(in the rows, 128 means zero)
Known rows, with every step that occurs:
pesom -> pakadab: [154 149  91 130 113 124 116 104 108 129  30 111  90 163 124 141 123  98
 111 117 144 133 117 110]
dinaki -> zoten: [129 140 119 134 145 122 147 117  78 163  99 139 102 113 132 129 108 127
 109 121 146 122 135 123]
matut -> dinaki: [133 130 106 137 132 133 120 132 122 129 113 103 151 124 105 143 130  98
 135 121 131 140 116 127]
gatu -> lurit -> dinaki -> zoten: [121 128 133 138 151 123 156 127  97 123 132 136  75  92 153 123  90 190
 114 144 145  97 200 116]
matut -> dinaki -> gatu: [135 106 113 120 119 134 105 133 144 111 142 100 171 120 113 126 169 115
 130 118 117 132 113 117]
dinaki -> lurit -> gatu: [152 132 112 122 131 135 120 140 105 147 106 157 111 121 108 112 173 117
 134 148 110 149 134 148]
zoten -> matut -> dinaki -> lurit -> gatu -> pesom: [114 117 152 126 124 132 113 153 168  94 154 138 165 121 133  91 150 111
 147 143  98 148 105 164]
zoten -> matut: [127 159 115 129 136  98 147 116 120 131 123 125 130 149 139 151 121 114
 123 110 161 126 106 124]
gatu -> pesom: [142 158 110 111 119 137 109 128 119 132  33 101 125 160 134 126 130  86
 118 113 144 133 103 131]
gatu -> dinaki: [142 133 100 136 105 134 115 132 112 136  83 130 103 151 128 137 153 130
 100 106 146 119 143 132]
gatu -> dinaki -> zoten -> bikiz: [125 108 146 157 127 142 147 125 100 145 165 148  59 125 160 126 110 169
 102 115 151 102 150 145]
lurit -> dinaki -> gatu -> pesom: [132 129 132 110 114 154 110 127 171  98  77 101 134 154 145 109 148 132
 118 115 129 115 132 110]
bikiz -> zoten -> dinaki -> lurit -> gatu: [126 125 149 138 133 135 128 124 115 176 156 176 129 123 101 124 128 127
 145 149  93 157 136 140]
zoten -> dinaki: [132 160 122 135 152 124 147 110 129 166 110 118 135 148 112 156 115 113
 126 121 151 150 133 125]
lurit -> dinaki: [133 150 115 139 138 134 144 120 123 131  87 120 111 140 120 144 108 130
 129 123 148 119 150 113]
dinaki -> lurit -> gatu -> pesom -> pakadab: [155 132 118 113 107 153  92 129 140 111  18 138  92 153 127  88 157 102
 120 142  97 150 119 144]
lurit -> dinaki -> zoten -> matut: [100 138 155 151 158 108 183 108 125 125 160 154 105 118 158 132  74 172
 117 120 157 104 152 114]
bikiz -> zoten -> matut -> dinaki -> lurit -> gatu: [107  96 155 146 121 119 118 142 131 124 207 171 157 108 118 115 126 124
 158 145  86 140 107 143]
bikiz -> zoten -> dinaki -> gatu -> lurit: [128 116 137 116 126 118 113 118 127 138 171 124 141 124 136 142 130 160
 127 129 124 117 149 107]
zoten -> matut -> dinaki -> gatu: [115 113 133 125 125 109 126 127 166  97 190 111 181 123 137 135 152 125
 133 111 130 126  98 117]
lurit -> gatu: [162 151 111 118 113 141 138 133 113 174  87 140 127 130 111 123 148 125
 133 129 137 142 110 140]
lurit -> gatu -> pesom: [159 158 123 104 104 157 117 142 135 157  46 123 136 148 125 104 143 112
 129 127 131 145  92 145]
pakadab -> pesom: [141 155  82 111 118 151 109 120  75 138  54 123 141 152 109 154 137  72
 121 142 131 128 115 128]
matut -> dinaki -> zoten: [115 117 130 145 145 127 142 129 101 140 140 124 132  93 120 124 101 125
 121 122 126 130 136 127]
bikiz -> zoten -> matut: [117 145 128 135 120 104 136 115  99 143 132 143 131 145 141 155  96 114
 129 107 146 114  92 112]
matut -> zoten -> dinaki -> lurit -> gatu -> pesom: [118 123 163 112 130 151 139 148 172 133 142 139 147 122 102 111 120 125
 146 146  92 147 124 158]

Rows:
[100 119 141 147 121 109 128 126 122 123 174 130 162 126 128 153  91 112
 143 111 128 121  90 116] => bikiz -> zoten -> matut -> dinaki
[138 137 134 133 152 133 138 125 134 160 143 157 131 126 102 119 153 127
 141 152 112 166 149 151] => zoten -> dinaki -> lurit -> gatu
[108  87 143 123 113 104 102 139 139  87 220 121 169 106 152 132 130 160
 139 125 119  99 121 109] => bikiz -> zoten -> matut -> dinaki -> gatu -> lurit
[138 100 112 111 121 121  95 146 136  93 161  94 152  99 129 122 171 148
 130 135 119 119 148 118] => matut -> dinaki -> gatu -> lurit
[153 124 100  98 119 115 103 133 115 116 126 103 120 119 143 129 174 149
 116 130 139 112 147 115] => dinaki -> gatu -> lurit
[ 89 100 142 154 139 103 113 132 114 101 191 151 147 115 127 138 114 101
 145 135  99 127 115 128] => bikiz -> zoten -> matut -> dinaki -> lurit
[125 127 141 145 152 129 161 116  88 161 151 130  73 118 144 136  93 136
 123 127 153 115 123 137] => dinaki -> zoten -> bikiz
[119 135 136 146 149 133 166 115 108 145 118 142  93 114 135 125  85 158
 114 129 141 109 167 111] => lurit -> dinaki -> zoten
[120 108 138 102 131 118 144 133 158 113 200 100 148 107 123 147 122 175
 133 130 128 107 149 115] => matut -> zoten -> dinaki -> gatu -> lurit
[137 139 113 128 140 124 138 130 122 115 107 111  96 124 136 139 115 165
 128 140 151 108 185 115] => gatu -> lurit -> dinaki
[140 106 158 150 112 158 157 139 121 168 177 168  66 113 148 104 125 191
 113 124 137 114 137 160] => lurit -> gatu -> dinaki -> zoten -> bikiz
[112 134 126 142 134 106 137 128 140 111 160 115 161 126 129 144 114 114
 136 113 145 131 101 129] => zoten -> matut -> dinaki
[139 124 127 112 100 155 100 107 181  77  31  99 106 173 151 104 136 123
 107 116 123 116 131  95] => lurit -> dinaki -> gatu -> pesom -> pakadab
[114 141 134 128 140 122 165 123 143 152 150 113 144 128  98 169  85 126
 135 119 137 129 123 123] => matut -> zoten -> dinaki
[168 151 117 104  89 154 104 124 148 135   4 120 108 166 132  99 133 104
 114 125 124 147  91 131] => lurit -> gatu -> pesom -> pakadab
[120 119 150 126 138 135 158 141 149 150 182 152 136 106  87 131 125 141
 152 150  99 144 137 148] => matut -> zoten -> dinaki -> lurit -> gatu
[100 115 129 146 152 101 122 133 132  87 181 131 145 116 123 133 140 102
 139 136 118 136 129 139] => zoten -> matut -> dinaki -> lurit
[109 125 135 149 153 119 124 113  95 155 140 150 121 134 108 148 111 100
 133 138 108 144 147 126] => bikiz -> zoten -> dinaki -> lurit
[112 115 143 112 115 123 105 135 190  76 153  97 185 140 152 113 149 114
 128 107 124 125  84 124] => zoten -> matut -> dinaki -> gatu -> pesom
[148 137 124 110 118 148  98 146 125 132  66 142 119 134 122  90 169 100
 130 146 105 151 121 156] => dinaki -> lurit -> gatu -> pesom
[118 105 129 116 124 101 113 139 157  76 216 102 166 106 152 127 159 161
 134 127 132 113 133 120] => zoten -> matut -> dinaki -> gatu -> lurit
